In the rows, 128 means zero.
Known rows, with every way that one mark hangs from another:
(veza (vagod dofes velug)): [ 73 149 122 128  83 115 183 142 124 146 124  98 177 154 172 151 135 108
 178 131 158 131 135 132 191 109 104]
(pevis (velug vagod)): [ 82 116 139  90  94 118 165 148 128 133 114  80 180 122 158 136  96 114
 165 126 135 148 131 147 205 135 111]
(dofes (risup lirasi)): [ 87 133 120 115 113 139 165 151  90 141 144  88 168 126 140 141 107 140
 148 138 137 139 142 105 193 147 112]
(rekop (vagod (dofes (pevis tukam)) velug veza)): [ 80 137 134  91  64  52 182 154 103 144  86 107 167 167 199 136 134 121
 152 125 151 171 114 139 172 118 100]
(rekop (vagod (dofes (risup lirasi)))): [ 79 131 119 108 108 116 171 155  82 142 123  90 171 133 179 138 124 149
 141 140 140 140 121 116 203 139  99]
(vagod rekop (velug (pevis (dofes (risup lirasi)))) veza): [113 169 113 102  57  79 188 162 132 139  96 105 172 175 164 150 119  95
 162 132 105 190 131 124 161 134 111]
(risup (dofes (pevis (tukam velug)) (rekop vagod)) lirasi): [ 92 148 126  79 104  65 174 130  93 125 105 104 176 144 189 157 123 133
 128 145 137 132 122 125 177 127 124]
(lirasi (risup (dofes (pevis tukam velug) rekop))): [ 96 123 139  89  94 100 146 134 103 133  73  86 197 152 149 139 105 116
 172 133 143 142 147 126 185 139 124]
(veza (vagod dofes rekop (velug (pevis tukam)))): [ 86 165 123 115  56  93 187 126 148 130 106 119 170 164 184 147 135  86
 183 145 126 163 121 141 172 110 115]
(veza vagod): [ 71 133 132 123  96 135 161 131 120 132 147  88 173 118 146 137 109 113
 165 135 151 132 143 140 200 117 111]
(tukam (velug (pevis dofes))): [100 135 115  96  99  94 176 140 147 133 107 110 175 140 152 134  91 106
 144 120 126 151 147 139 185 130 104]
(dofes pevis rekop (risup lirasi) (vagod (velug tukam))): [109 139 138 122  94  70 165 137 121 137  91 112 200 134 164 115 127 156
 167 133 138 167 104 101 169 155 123]
(rekop (vagod (dofes risup) (velug pevis tukam))): [ 90 135 112 107  78  74 162 138 116 132  93 108 177 136 188 122 116 123
 142 133 132 163 102 127 189 121 100]
(rekop vagod): [ 77 125 128 108 106 115 152 138 107 134 128  87 166 118 167 136 101 129
 133 132 156 143 133 138 206 131 104]
(risup (dofes rekop (vagod (velug tukam)))): [104 149 122 107 109  92 166 130 117 134  97 106 190 140 170 134 122 101
 146 127 177 139 129 128 181 127 124]
(risup dofes lirasi): [ 79 154 113  85 123 138 172 137  84 143 149  90 170 135 154 164 128 114
 126 135 156  98 151 118 200 117 120]
(velug (pevis dofes) tukam (vagod rekop veza)): [109 131 125  66  60  58 161 141 156 119  92 108 177 120 162 117 111  89
 141 129  87 183 122 170 184 103 118]
(risup (dofes pevis rekop (vagod (velug tukam))) lirasi): [ 99 160 129  91 107  76 173 125 112 139 100 112 197 143 175 141 145 129
 144 131 157 123 117 114 178 125 130]
(velug (tukam pevis) (vagod (dofes risup) rekop veza)): [115 123 122  89  73  72 202 159 109 137  81 108 171 153 151 109 125 107
 152 124 127 173 124 142 169 128  93]
(vagod (dofes pevis) rekop veza): [102 149 130  85  73  75 209 159 109 159  77 112 172 183 158 125 134 106
 170 107 135 155 151 126 168 147 102]
(velug (pevis dofes)): [ 88 132 126  93  96 117 155 143 143 124 115 111 174 123 152 137  95 115
 144 123 126 148 139 143 203 125 116]
(risup (dofes pevis rekop) lirasi): [ 91 154 125  83 113 103 175 138  95 137 115 103 181 142 161 160 127 135
 139 128 143 106 140 109 192 137 129]
(risup dofes): [ 83 139 116  93 116 134 168 141  88 139 136  94 169 137 147 146 109 100
 134 122 170 114 157 128 197 123 118]
(rekop (vagod dofes (velug pevis) veza)): [ 83 147 111  94  67  68 190 147 121 148  91 104 165 159 194 139 123 107
 146 124 142 165 112 130 185 122  86]
(rekop (vagod dofes (velug tukam) veza)): [ 87 142 119  94  77  58 175 150 109 145  86  94 173 154 191 136 134 107
 141 128 152 155 122 140 184 107  94]
(risup (dofes (pevis velug) rekop (vagod veza))): [101 138 147  82  90  79 192 152 102 139  72 100 198 155 162 117 109 108
 173 112 162 154 128 129 177 159 117]
(risup (dofes pevis rekop (vagod velug veza)) lirasi): [ 98 163 127  91  94  74 197 142 100 153 100 105 189 162 174 145 143 122
 154 124 160 140 121 109 169 138 116]
(dofes (vagod rekop)): [100 141 135 116 107 126 177 134 127 146 117 103 176 139 151 116 116 110
 160 126 161 161 143 132 184 154 112]
(velug vagod): [ 82 113 125  99 102 122 161 140 121 139 141  89 165 110 154 134 104 123
 144 125 142 143 134 142 203 125 109]

Rows:
[ 96 162 115  93 110  83 171 130 106 123  98  99 179 145 183 171 131 123
 118 147 158 114 118 124 190 111 113]
(risup (dofes (rekop (vagod (velug (tukam pevis))))) lirasi)
[ 83 133 147  84 105 113 178 139  98 141 104 100 197 142 155 115 113 114
 161 111 172 133 132 135 190 143 120]
(risup (dofes (pevis velug) vagod))
[ 96 121 118 105 102 108 180 160 104 141 114  97 173 127 173 142 123 148
 159 136 120 147 119 114 198 148 109]
(velug (vagod (dofes rekop (risup lirasi))))
[111 148 120 131  78 108 182 136 131 144 109 113 179 151 157 108 106 108
 171 127 143 196 116 115 164 162 108]
(dofes risup (vagod rekop (velug pevis)))
[ 99 122 143 102 115 108 160 140 136 121  97 114 188 122 142 114 113 125
 138 124 163 141 136 156 195 116 111]
(velug (tukam (pevis (dofes vagod))))
[ 89 129 129 122 119 140 170 145  94 147 144  93 179 119 145 117 117 145
 155 137 151 154 127 107 189 155 109]
(dofes (risup lirasi) vagod)
[ 86 126 131  83  77  49 193 150  99 144  86 105 168 159 186 122 122 122
 146 123 143 167 125 141 170 128  91]
(rekop (vagod (dofes (pevis (tukam velug))) veza))
[ 86 150 123 133  83 101 183 144 134 139 101 102 180 156 179 157 130 113
 186 134 151 137 130 127 189 124 109]
(veza (vagod (dofes rekop) velug))
[103 113 145 114  88  90 156 150 104 119  95 113 173 133 151 121  90 147
 169 130 131 178 128 117 172 165 129]
(dofes (pevis tukam) rekop risup)
[101 134 133  90  83  68 200 163 111 151  67 111 175 166 163 131 123 128
 171 108 141 149 142 117 180 155 103]
(vagod (dofes pevis rekop) veza)
[ 99 130 124  91  76  94 184 150 122 145 119  88 161 139 154 130 113  96
 153 124 127 172 141 146 180 133 104]
(velug (vagod rekop veza))
[ 96 128 127 140 100 123 170 149 107 149 126  98 180 139 153 113 107 126
 166 123 172 176 125 113 175 154 106]
(dofes risup (vagod velug))
[ 74 153 117 119  72 107 185 130 140 141 119 110 176 148 174 145 128 104
 176 131 140 138 121 130 191 109 102]
(veza (vagod dofes (velug pevis)))
[103 149 132 136  69  96 167 146 136 114 102 104 189 154 152 137 117 102
 173 140 138 166 132 152 171 108 117]
(veza (vagod rekop (velug (tukam (pevis (dofes risup))))))
[101 132 133 113 102 100 168 151 101 135 107 102 181 133 148 136 106 164
 163 130 122 148 130  96 184 168 122]
(dofes pevis rekop (risup lirasi))
[116 141 135 114  89  66 189 141 142 138  67 111 183 152 158 121 117 110
 160 124 169 172 121 129 167 141  98]
(dofes rekop (vagod (velug (tukam pevis)) veza))
[111 143 112 122  75  75 201 178 102 153  73 101 172 182 171 143 117 113
 179 119 146 176 135 104 165 158  97]
(vagod (dofes rekop risup) velug veza)
[ 91 146 119 106  84 102 160 143 150 132 110 111 175 144 165 151 104 107
 151 121 136 155 133 137 190 117 115]
(vagod (velug (pevis dofes)))
[107 163 117 109  69  85 193 153 126 153  97  95 163 182 158 149 119  80
 164 121 148 173 153 128 161 136 104]
(vagod rekop velug veza)
[ 98 127 128  77  73  91 169 142  99 153  84  74 196 161 142 125 116  97
 170 119 131 153 147 136 178 130 106]
(lirasi (risup (dofes (pevis (velug (vagod rekop veza))))))
[ 96 128 147  75  63  84 177 153 128 124  93  87 168 147 168 134 104  85
 174 141 117 192 130 163 174 131 118]
(pevis tukam (velug (vagod rekop veza)))
[113 110 125  83  66  55 152 155 140 110  86 105 182 104 159 110  92 117
 149 130  86 194 107 153 186 122 117]
(velug (pevis (dofes rekop risup)) tukam (vagod veza))
[108 168 111  98  56  77 195 139 145 148  92 107 162 176 160 143 111  75
 162 122 128 181 137 125 161 136 101]
(vagod rekop (velug pevis) veza)
[105 140 135 119 108 127 166 161 110 134 121 100 188 137 156 126 121 133
 160 137 133 172 136 132 184 151 124]
(pevis (dofes (risup lirasi) (vagod rekop)))
[ 84 150 123  72 108  94 182 129  88 138 131 106 172 150 161 152 130 118
 130 134 146 116 143 123 173 114 124]
(risup (dofes (pevis (tukam velug))) lirasi)
[ 89 139 109 106  63  72 188 157 103 146  93 101 166 158 187 127 113 115
 153 125 136 182 106 120 178 135  85]
(rekop (vagod (dofes risup) (velug pevis) veza))
[ 87 148 148  98  69  86 182 137 133 129  81 104 199 155 165 123 134 105
 192 130 123 138 132 148 186 122 120]
(veza (vagod (dofes (pevis (velug tukam))) rekop))
[ 84 134 117 110  73  85 167 144 110 130 103 112 165 145 196 133 112 124
 149 140 137 179 100 128 182 128 103]
(rekop (vagod (dofes risup) (velug (pevis tukam))))
[102 136 121 122 112 122 165 154 102 132 118  92 173 129 149 148 102 146
 158 142 128 148 137  98 191 165 117]
(dofes rekop (risup lirasi))
